Every row comes from one small tree of marks. Brackets hold a mark, then the marks that hang from it, in the order of their numbers. Every link used is in the known rows. Which tree was each row made from?
Known rows
(q681 q218 (q247 q23) (q955 q553)): [-0.26 -1.88  0.07  0.82 -1.13  0.52 -1.05  0.16  0.85  1.52  0.20  0.00
  1.24 -0.68 -0.19 -0.44  2.67  0.63 -0.89  0.02]
(q195 (q955 (q23 q606) q553)): [ 0.96 -0.85 -0.52  0.08  0.93 -0.59 -1.20 -1.43  1.86  0.44 -2.21  2.23
 -0.22  1.58 -1.44 -0.71  2.51 -0.25  0.45  0.59]
(q195 (q955 (q23 q606))): [-0.01 -0.39 -0.62 -0.52 -0.16 -1.54 -0.37 -1.40  0.74  0.26 -0.86  1.74
  0.79  1.54 -0.36 -0.96  1.34 -0.25  0.75 -0.27]
(q23 q606): [ 0.59  0.77 -2.23  0.33 -1.22 -0.95 -2.76  0.63  0.37 -0.99 -2.16  0.73
 -2.21  0.83 -0.06 -0.02 -0.21  0.08  0.54 -0.94]
(q606 (q195 q955) q553 (q681 q218)): [-3.91 -1.26  1.91 -0.88 -1.10  0.51  1.07  0.66 -1.22 -0.49  1.95 -0.58
  4.59 -1.10  0.86  1.55 -4.05 -0.49 -0.67 -1.02]
(q955 (q23 q218 q606) q553): [ 1.61  1.68 -0.74  0.30  2.37  0.14  1.75 -0.86  1.07 -0.41 -2.30  0.96
 -3.48  0.98 -1.37 -0.20  2.17  0.89  0.60  1.55]
(q247 (q23 q218 (q606 q553))): [-3.01  1.88 -0.53 -0.89 -1.33 -1.48  1.79 -0.68  0.71 -1.65  0.00  0.27
  1.80 -0.77  0.42 -2.05 -1.04  0.53 -0.01 -2.12]
(q195 q955): [ 0.15 -1.40  1.04 -0.81 -0.67  0.03 -0.66  0.30  0.08  0.31 -1.03  0.44
  1.98  0.07  0.26 -1.68  1.38 -1.65 -1.65 -1.52]
(q195 (q955 q23 q553)): [ 2.75 -0.87  0.81 -0.32  1.94  0.59 -0.34 -1.42  1.00  1.50 -1.69  1.28
  1.61  1.18 -1.57 -0.45  2.56 -1.35 -0.54  1.09]
(q247 q23): [ 1.67 -1.32 -0.74  0.02 -1.18 -0.09 -0.40 -0.19  0.34  0.34 -0.38  0.39
  2.39 -0.09 -0.35 -0.91 -0.30 -0.63 -0.13 -1.22]
(q606 (q195 q955) q553): [-0.14  0.56  0.43 -0.86 -1.29  0.23 -0.18 -0.13  0.39 -0.71  0.99 -0.20
  3.11  0.25  0.31 -0.75 -2.11 -1.33 -0.25 -1.19]
(q23 q218): [ 0.57  1.24  0.85 -0.67  0.87  0.61  1.95  0.79 -0.60 -0.47 -0.88 -0.82
 -1.41 -0.52  0.17 -1.60  1.04 -0.34 -1.55 -0.75]
(q606 q195 q553 (q681 q218 q247)): [ 0.71 -0.49 -0.62  0.20  0.33  0.95  0.02  1.42 -1.44 -0.38  3.37 -1.44
  0.19  0.05  1.69  2.69 -2.55  0.20 -0.04 -1.01]
(q681 q218 q955): [-3.09  1.36  0.85 -0.05 -2.16 -0.15 -1.48  0.79 -1.24  0.64 -0.92 -0.87
  0.81 -0.59  0.23  1.40 -0.99  0.50  0.10  0.60]
(q955 q23 q553): [ 4.54  1.09 -0.79  0.39  2.30  0.88 -1.27 -0.80  0.31  0.93 -1.89  0.74
 -1.08  1.63 -1.86  1.33  1.40 -0.63  0.88  1.69]
(q681 q218 q247 (q955 (q23 q606))): [-0.38  1.19 -1.69  0.64 -1.01 -1.46 -1.31 -0.44 -0.24  0.90  1.01  0.24
 -1.62  1.39  0.68  1.31  1.83  1.90  1.66  0.99]
(q606 q553): [ 0.84  3.14 -0.50 -0.87 -0.65 -0.23 -2.57  0.57 -0.55 -0.69 -0.43 -0.45
  1.26  0.42  0.31  0.98 -2.07 -1.23  0.29 -1.02]
(q955 (q23 q218 q606)): [ 0.50  2.19 -1.00 -0.13  1.30 -0.93  2.23 -0.87  0.08 -0.69 -0.58  0.41
 -2.54  0.81 -0.31 -0.78  1.20  0.91  0.79  0.55]
(q606 (q195 q955) (q681 (q247 q23))): [ 2.15 -6.80  0.33  0.83  0.03  0.92  2.26  0.23  0.53  1.04  3.53 -0.02
  2.23 -0.61  1.17 -2.71  1.52 -0.94 -2.03 -2.10]

Write each row's tree
[ 2.78 -1.02  0.64  1.87  1.71  1.61 -0.95 -0.11 -0.30  1.43  0.47 -0.55
 -2.28 -0.46 -1.50  2.38 -1.02 -0.01  1.44  3.82]  (q606 q195 (q681 (q955 q23 q553)))
[-0.96  4.49 -0.40 -1.11  0.90 -1.45  1.30 -1.10 -0.04 -1.39  0.12  0.16
 -0.82  0.99  0.19  0.22 -0.76  0.54  1.34  0.01]  (q955 (q23 q218 (q606 q553)))
[-0.44 -1.88 -1.11  0.32 -1.86 -0.52 -0.15 -0.06  1.33 -0.90 -0.51  0.95
  0.03  0.69  0.10 -1.99 -0.04 -0.10 -0.05 -1.17]  (q23 (q606 (q195 q955)))
[ 2.85 -5.16  0.39  0.59  0.99  1.32  1.07  1.25 -0.02  0.64  2.56 -0.57
 -0.79 -0.04  1.46 -1.56  1.92 -1.14 -2.19 -1.36]  (q606 (q195 q955) (q681 q247))
[-0.40 -1.93 -0.04  0.68 -0.01  1.29  0.80  1.28 -1.71 -0.05  0.89 -1.05
  0.12 -0.70  0.26  2.93 -3.10  0.50  0.15  0.18]  (q606 q195 (q681 q218))
[ 1.36  1.27 -0.31  0.14  0.02 -0.25 -0.39 -0.30 -1.10  1.69  1.66 -0.72
 -0.12  0.98  0.67  1.79  1.87  0.92  0.66  1.35]  (q681 q218 q247 (q955 q23))
[ 2.83  1.47  0.61 -0.16  3.53  1.25  2.35 -0.78  0.13  0.59 -1.42  0.12
 -2.01  0.39 -1.54 -0.21  2.31 -0.21 -0.54  1.76]  (q955 (q23 q218) q553)
[-1.63 -1.69  1.15  1.54 -0.12  1.97 -0.75  1.30 -0.78  0.58 -0.32 -1.02
 -1.02 -1.91 -0.79  3.03 -1.95  0.75  0.09  2.29]  (q606 q195 (q681 q218 (q955 q553)))
[-2.01  0.77  1.12  0.39 -1.07  0.87 -2.25  0.53 -0.24  0.75 -2.43 -0.37
 -0.15 -0.71 -0.95  1.76  0.34  0.44 -0.25  1.47]  (q681 q218 (q955 q553))
[-0.07 -1.18  1.43  0.92  0.63  1.34 -3.34  1.68 -0.53  0.96 -1.90 -0.58
 -2.35 -1.77 -0.38  1.38  0.58 -0.71 -0.82  1.44]  (q606 (q681 (q955 q553)))
[-3.44  0.64  0.47 -0.97 -1.13 -0.74  2.77 -0.38  1.27 -2.08  0.74  0.01
  0.91 -0.35  0.56 -2.74 -1.17  0.06 -0.66 -1.60]  (q23 q218 (q606 (q195 q955) q553))
[-3.49  2.64  2.03 -0.70 -0.37 -0.47 -1.47 -0.15 -2.57  0.92  1.43 -0.93
  2.70 -0.80  0.51  4.28 -3.62  0.35  1.63  1.77]  (q606 q553 (q681 q218 (q955 q23)))
[-1.19  1.71 -2.00 -0.32 -2.58 -1.80 -1.99 -0.72  0.91 -1.44 -0.54  1.04
  2.69  0.30  0.20 -0.30 -2.51  0.03  1.32 -2.08]  (q247 (q23 (q606 q553)))
[-0.03 -1.44  0.83  0.08 -0.46  0.13  2.20  0.18  0.28  0.79  1.83 -1.20
 -0.28 -1.45  1.17 -3.95  3.55  0.22 -1.81 -0.92]  (q681 (q247 (q23 q218)) q955)
[-2.00  0.02  0.69 -1.03  0.27 -1.55 -1.25 -0.79 -0.38 -0.16  0.32  1.22
  2.34  0.41  0.59  0.97 -1.60 -0.75  0.71 -0.56]  (q195 (q955 (q23 (q606 q553 q681))))
[-2.29 -2.67  0.29  0.16 -0.01 -0.64  2.54  0.35  0.04 -0.79 -0.16  0.29
 -0.71 -1.96  0.50 -1.57 -0.16  0.59 -1.09 -1.69]  (q247 (q23 q218 (q606 q681)))
[ 3.02  1.25 -2.16  0.73  1.50 -0.39 -1.98 -1.01  1.15  0.01 -2.52  1.47
 -2.71  1.95 -1.67  1.20  1.17  0.37  1.90  1.47]  (q955 (q23 q606) q553)
[-5.48  1.98  1.68 -0.40 -0.74 -1.06 -0.55  1.18 -0.97 -1.15 -0.15 -1.12
 -2.03 -2.32  1.43 -0.18 -1.90  0.58 -0.42 -0.20]  (q23 q218 (q606 q553 (q681 q955)))
[ 0.98  0.38 -0.25  0.19  0.17  0.86 -1.15  1.17 -1.16 -0.95  1.42 -1.01
  0.48 -0.58  0.59  2.15 -4.15 -0.86  0.36 -0.22]  (q606 q195 q553 q681)
[ 0.45 -0.46  0.12  0.74 -0.03  1.12 -2.13  1.02  0.10  1.17 -0.51 -0.59
 -1.62  0.01 -0.05  0.82  3.10  0.53 -0.94  0.66]  (q681 q218 q247 (q955 q553))
[-1.02  1.79 -0.57  0.84 -0.36 -0.56  2.68 -1.00  0.47 -0.54  0.87 -0.42
 -3.30 -0.05 -0.58 -0.49 -0.39  1.75  1.80  2.49]  (q681 (q955 (q23 q218 (q606 q195))))
[ 2.61 -1.03 -0.08 -0.09  0.44  0.41  1.76 -1.33  0.34  0.68  1.31  0.42
  1.76  1.32 -0.77 -0.58  0.01 -0.81  0.52  0.68]  (q606 (q195 (q955 q23)))
[-2.27  3.77 -0.48 -1.15 -0.42 -1.19  0.47  0.36  0.09 -2.01 -1.05 -0.20
 -1.37 -0.19  0.71 -1.00 -1.02  0.34 -0.18 -1.45]  (q23 q218 (q606 q553))
[ 2.20 -1.84 -0.18 -0.19  0.89  0.42  3.57  0.02  0.34  0.34  1.59 -0.60
 -0.17 -0.44  0.88 -3.72  3.40 -0.11 -2.06 -2.07]  (q681 (q247 (q23 q218)))
